Each row was made from one path, in order. Every step used is in the known rows, and no mark comes twice. Write each row's path.
Known rows
risug-mirek: -1.01,-0.26,4.43,2.25,0.24,1.16,-2.17,-1.66,4.51,1.42,1.71,0.10,-1.78,-1.40,-1.08,-4.64,-1.41,1.17,-0.12,-2.73
mirek-fomunu-litol-rutef: -2.68,1.28,0.09,2.25,-1.83,1.56,-2.04,-0.26,1.55,-0.95,-0.84,-0.66,3.68,1.59,-1.13,-0.78,2.06,3.04,1.55,3.80
fomunu-mirek-risug: 3.79,-2.17,2.08,-0.34,0.64,-3.00,0.79,-0.48,-0.72,-0.89,3.07,2.61,-1.55,-3.23,2.77,3.95,-1.21,-1.10,0.24,-1.84
nobiv-litol: -3.28,-1.01,1.67,-0.66,0.88,5.09,0.98,0.93,1.73,0.56,-2.54,-1.30,2.41,-2.75,0.84,-2.23,-0.49,5.05,3.46,3.19
rutef-litol-fomunu-moke-mirek: -1.62,1.95,-0.57,-0.86,4.01,-0.76,1.20,-0.07,2.44,0.38,-0.04,-2.81,-2.99,0.96,2.62,-1.86,-0.65,-1.23,-2.55,-2.28
rutef-litol-fomunu: -2.44,1.76,1.67,-2.07,3.24,1.32,-1.53,-0.02,0.76,-1.10,-1.65,1.57,-0.49,4.61,4.15,-1.85,-1.65,2.93,-1.47,5.28
nobiv-fomunu-moke-mirek: -0.63,1.12,-0.84,0.26,2.95,-0.92,1.99,0.93,1.95,2.60,0.15,-4.05,-4.51,-1.85,0.74,-0.60,0.21,-3.02,-2.01,-4.41
nobiv-fomunu-mirek-risug: 4.03,-2.51,1.20,-0.36,1.26,-2.53,1.00,0.33,-2.10,0.78,3.06,1.92,-3.64,-4.03,2.53,4.96,-0.61,-3.17,-0.84,-2.04
mirek-fomunu: 0.52,-0.44,-0.97,-1.14,-0.14,-1.21,1.85,0.94,0.19,1.76,-1.76,-0.10,0.43,0.35,-1.42,2.55,-2.30,-1.44,0.00,-0.43
nobiv-fomunu: -0.63,0.05,1.08,0.36,0.89,1.15,0.19,1.82,0.07,3.33,-1.47,-0.71,-3.60,-1.16,0.55,0.63,0.19,-0.65,-0.36,0.95
fomunu-moke-mirek-risug: 3.37,-0.59,1.49,-0.29,1.80,-3.10,2.38,0.19,1.37,-0.18,2.22,-0.26,-3.23,-1.93,3.57,3.25,-0.78,-1.11,0.18,-4.57
moke-mirek-risug-fomunu: 2.83,-0.93,2.32,-0.38,1.29,-0.77,1.42,0.32,-2.38,5.30,1.60,0.16,-2.22,-1.11,1.28,3.20,-3.19,-1.88,-3.22,-3.74
rutef-litol-nobiv: -1.40,2.40,0.02,-0.35,-1.00,1.15,-1.74,1.31,1.08,-5.11,-3.13,4.92,-0.17,4.09,0.36,-2.77,-1.56,5.48,3.36,2.99
litol-fomunu-moke: -0.69,-1.01,-1.02,-1.50,-1.01,0.21,-0.95,-2.72,-0.24,0.15,-0.16,-2.06,-0.24,1.72,-0.15,-3.95,3.81,-1.51,-2.10,-0.39
risug-fomunu-mirek: 0.49,-1.57,0.35,0.00,0.34,0.11,-0.84,-1.39,-2.91,3.60,2.01,0.36,-0.29,-3.21,-1.65,-0.61,-1.55,-3.19,-3.87,-1.53
litol-rutef: -3.61,2.03,4.85,2.60,-1.03,0.92,-3.06,0.16,5.21,-1.39,-1.42,1.44,0.41,2.15,2.64,-2.42,1.44,6.68,1.79,3.64
mirek-fomunu-moke: 1.02,-1.73,-3.29,-0.75,-1.37,-0.14,0.92,-2.08,-0.92,0.93,-0.36,-2.25,0.54,-1.19,-2.83,-1.80,2.17,-2.94,-0.60,-2.96
fomunu-litol-rutef: -3.41,1.85,1.95,3.05,-1.90,2.21,-3.06,-0.51,2.85,-1.76,-0.63,-0.25,3.78,1.67,0.11,-2.74,2.67,5.51,2.49,4.59
moke-fomunu-mirek-risug: 4.26,-1.71,0.59,-0.65,0.68,-4.15,2.36,0.52,-1.60,-1.60,2.43,2.12,-0.60,-2.62,3.24,5.68,-1.54,-2.02,-0.26,-2.11
fomunu-moke-mirek: -0.88,1.40,0.05,0.42,2.30,-1.34,1.85,0.08,3.45,1.00,0.13,-3.20,-2.51,-1.08,1.17,-1.68,-0.31,-0.95,-1.03,-4.17
rutef-litol: -1.76,2.33,1.90,0.71,3.55,3.04,-1.15,0.18,2.38,-2.63,-1.54,2.65,0.52,0.60,3.88,-3.26,-3.61,6.72,2.95,4.11

Which path is each row?
0.52,-1.20,0.28,-0.02,0.38,-0.51,0.55,-0.53,1.34,2.87,0.46,-0.55,-1.16,-0.92,-3.13,0.33,-2.59,-3.09,-1.40,-3.22	risug-mirek-fomunu
0.11,0.13,-3.53,-0.27,-4.20,-0.11,-0.79,0.26,-1.51,-2.38,-1.44,1.29,2.34,2.82,-6.04,-1.00,0.94,-1.20,1.68,-0.02	risug-mirek-fomunu-litol-nobiv
1.35,-0.23,-2.36,-0.46,-4.56,0.38,-0.89,0.27,-3.84,-1.30,-0.96,2.14,2.52,2.81,-4.24,0.01,1.21,-0.09,1.27,0.44	mirek-risug-fomunu-litol-nobiv
0.45,-0.06,-1.20,-0.32,0.79,-2.93,1.63,0.67,-0.93,-0.98,0.50,0.17,1.32,-2.03,0.67,1.74,-1.51,-2.24,-1.65,-0.60	moke-fomunu-mirek
0.45,-0.83,-3.15,0.84,-1.19,1.51,0.24,-1.36,-1.44,1.45,0.96,-2.56,4.12,-1.35,-5.30,-0.70,-0.29,-2.74,0.54,-0.50	risug-mirek-fomunu-litol
-5.30,0.81,4.07,1.83,-0.26,4.22,-2.19,0.55,4.33,-1.02,-2.22,-0.11,1.80,-0.08,2.19,-2.94,1.72,7.74,2.89,4.97	nobiv-litol-rutef
-0.61,0.99,-2.16,-0.04,-4.48,0.39,-1.11,0.61,-0.75,-3.74,-2.28,1.81,3.12,3.45,-3.94,-1.80,1.68,1.96,3.25,2.18	fomunu-litol-nobiv
-2.91,2.30,0.64,2.67,-1.77,0.92,-1.58,0.40,1.98,-2.51,-1.38,-0.77,4.83,2.33,0.55,-0.98,2.38,4.56,1.94,4.40	moke-fomunu-litol-rutef
-0.41,0.04,-2.59,1.02,-0.67,2.72,0.07,0.33,-2.29,1.77,-0.36,-2.62,2.40,-1.41,-2.74,-0.47,1.72,-1.12,1.27,2.41	nobiv-fomunu-litol
-1.14,-0.27,-1.44,-1.45,0.86,1.59,-1.40,-2.76,-0.52,-1.19,-0.21,-1.04,-0.18,1.79,1.17,-4.77,2.57,0.10,-1.61,0.94	rutef-litol-fomunu-moke
3.52,-0.75,0.15,-0.64,1.09,-3.27,2.26,1.05,-0.19,-0.22,1.64,0.22,-4.83,-1.31,2.36,4.00,0.12,-2.63,-0.31,-4.81	litol-nobiv-fomunu-moke-mirek-risug
-2.06,-1.71,-0.06,-2.13,1.88,0.79,-0.47,-0.70,-1.25,0.65,0.76,-0.44,0.02,-1.68,0.55,-0.55,0.24,-2.16,-2.87,2.15	nobiv-litol-fomunu-mirek
3.33,-2.20,1.87,-1.67,1.06,-3.39,0.44,-0.60,-1.49,-0.47,3.06,2.35,-2.06,-1.32,3.33,4.27,-0.63,-2.57,-1.72,-0.86	litol-fomunu-mirek-risug
2.01,-0.68,-1.71,0.66,-0.48,1.38,0.92,-0.71,-3.95,3.12,1.69,-2.14,3.30,-1.41,-2.26,1.25,-0.63,-1.95,-0.74,-0.91	moke-mirek-risug-fomunu-litol
-0.92,-0.83,0.53,-1.61,1.20,-1.58,-1.03,-1.12,-0.68,0.48,1.23,0.53,-0.94,-0.03,0.72,-0.15,-0.10,-2.99,-3.65,1.20	litol-fomunu-mirek
3.27,-0.18,-0.09,-0.55,2.45,-2.30,1.94,1.09,-0.25,-1.00,1.57,0.84,-4.82,-1.19,3.35,3.37,-0.85,-1.48,-0.02,-3.92	rutef-litol-nobiv-fomunu-moke-mirek-risug
0.07,0.51,-4.09,-0.90,-4.35,-0.27,-0.10,1.01,-2.10,-2.86,-2.43,1.50,3.15,3.40,-5.24,0.18,1.06,-0.40,2.40,1.26	mirek-fomunu-litol-nobiv
1.24,0.48,-2.52,-0.51,-3.37,-0.34,-0.22,0.80,-3.29,-0.94,-0.83,1.33,1.58,2.64,-3.82,0.60,0.45,-0.83,0.59,-0.66	moke-mirek-risug-fomunu-litol-nobiv
0.08,0.59,-4.05,-0.03,0.32,0.12,2.30,0.47,-1.27,1.23,-0.29,-3.37,3.76,-0.58,-3.44,1.84,-1.12,-2.80,0.47,-0.06	moke-mirek-fomunu-litol
-0.48,0.35,-0.38,-0.44,-1.37,0.44,-0.39,2.66,-0.98,1.02,-2.66,1.24,-4.11,1.26,-1.29,0.57,1.16,-0.88,0.11,0.79	litol-nobiv-fomunu
-1.45,0.55,1.83,2.65,-1.94,2.18,-2.90,-0.99,-0.14,0.56,0.59,-0.06,3.10,0.98,-0.27,-0.93,2.18,3.43,0.49,3.00	mirek-risug-fomunu-litol-rutef
2.72,-0.13,1.02,-1.13,3.39,-2.52,1.90,0.03,0.61,-0.86,2.11,0.24,-3.61,-0.60,4.75,2.98,-1.38,-0.91,-0.86,-3.01	rutef-litol-fomunu-moke-mirek-risug
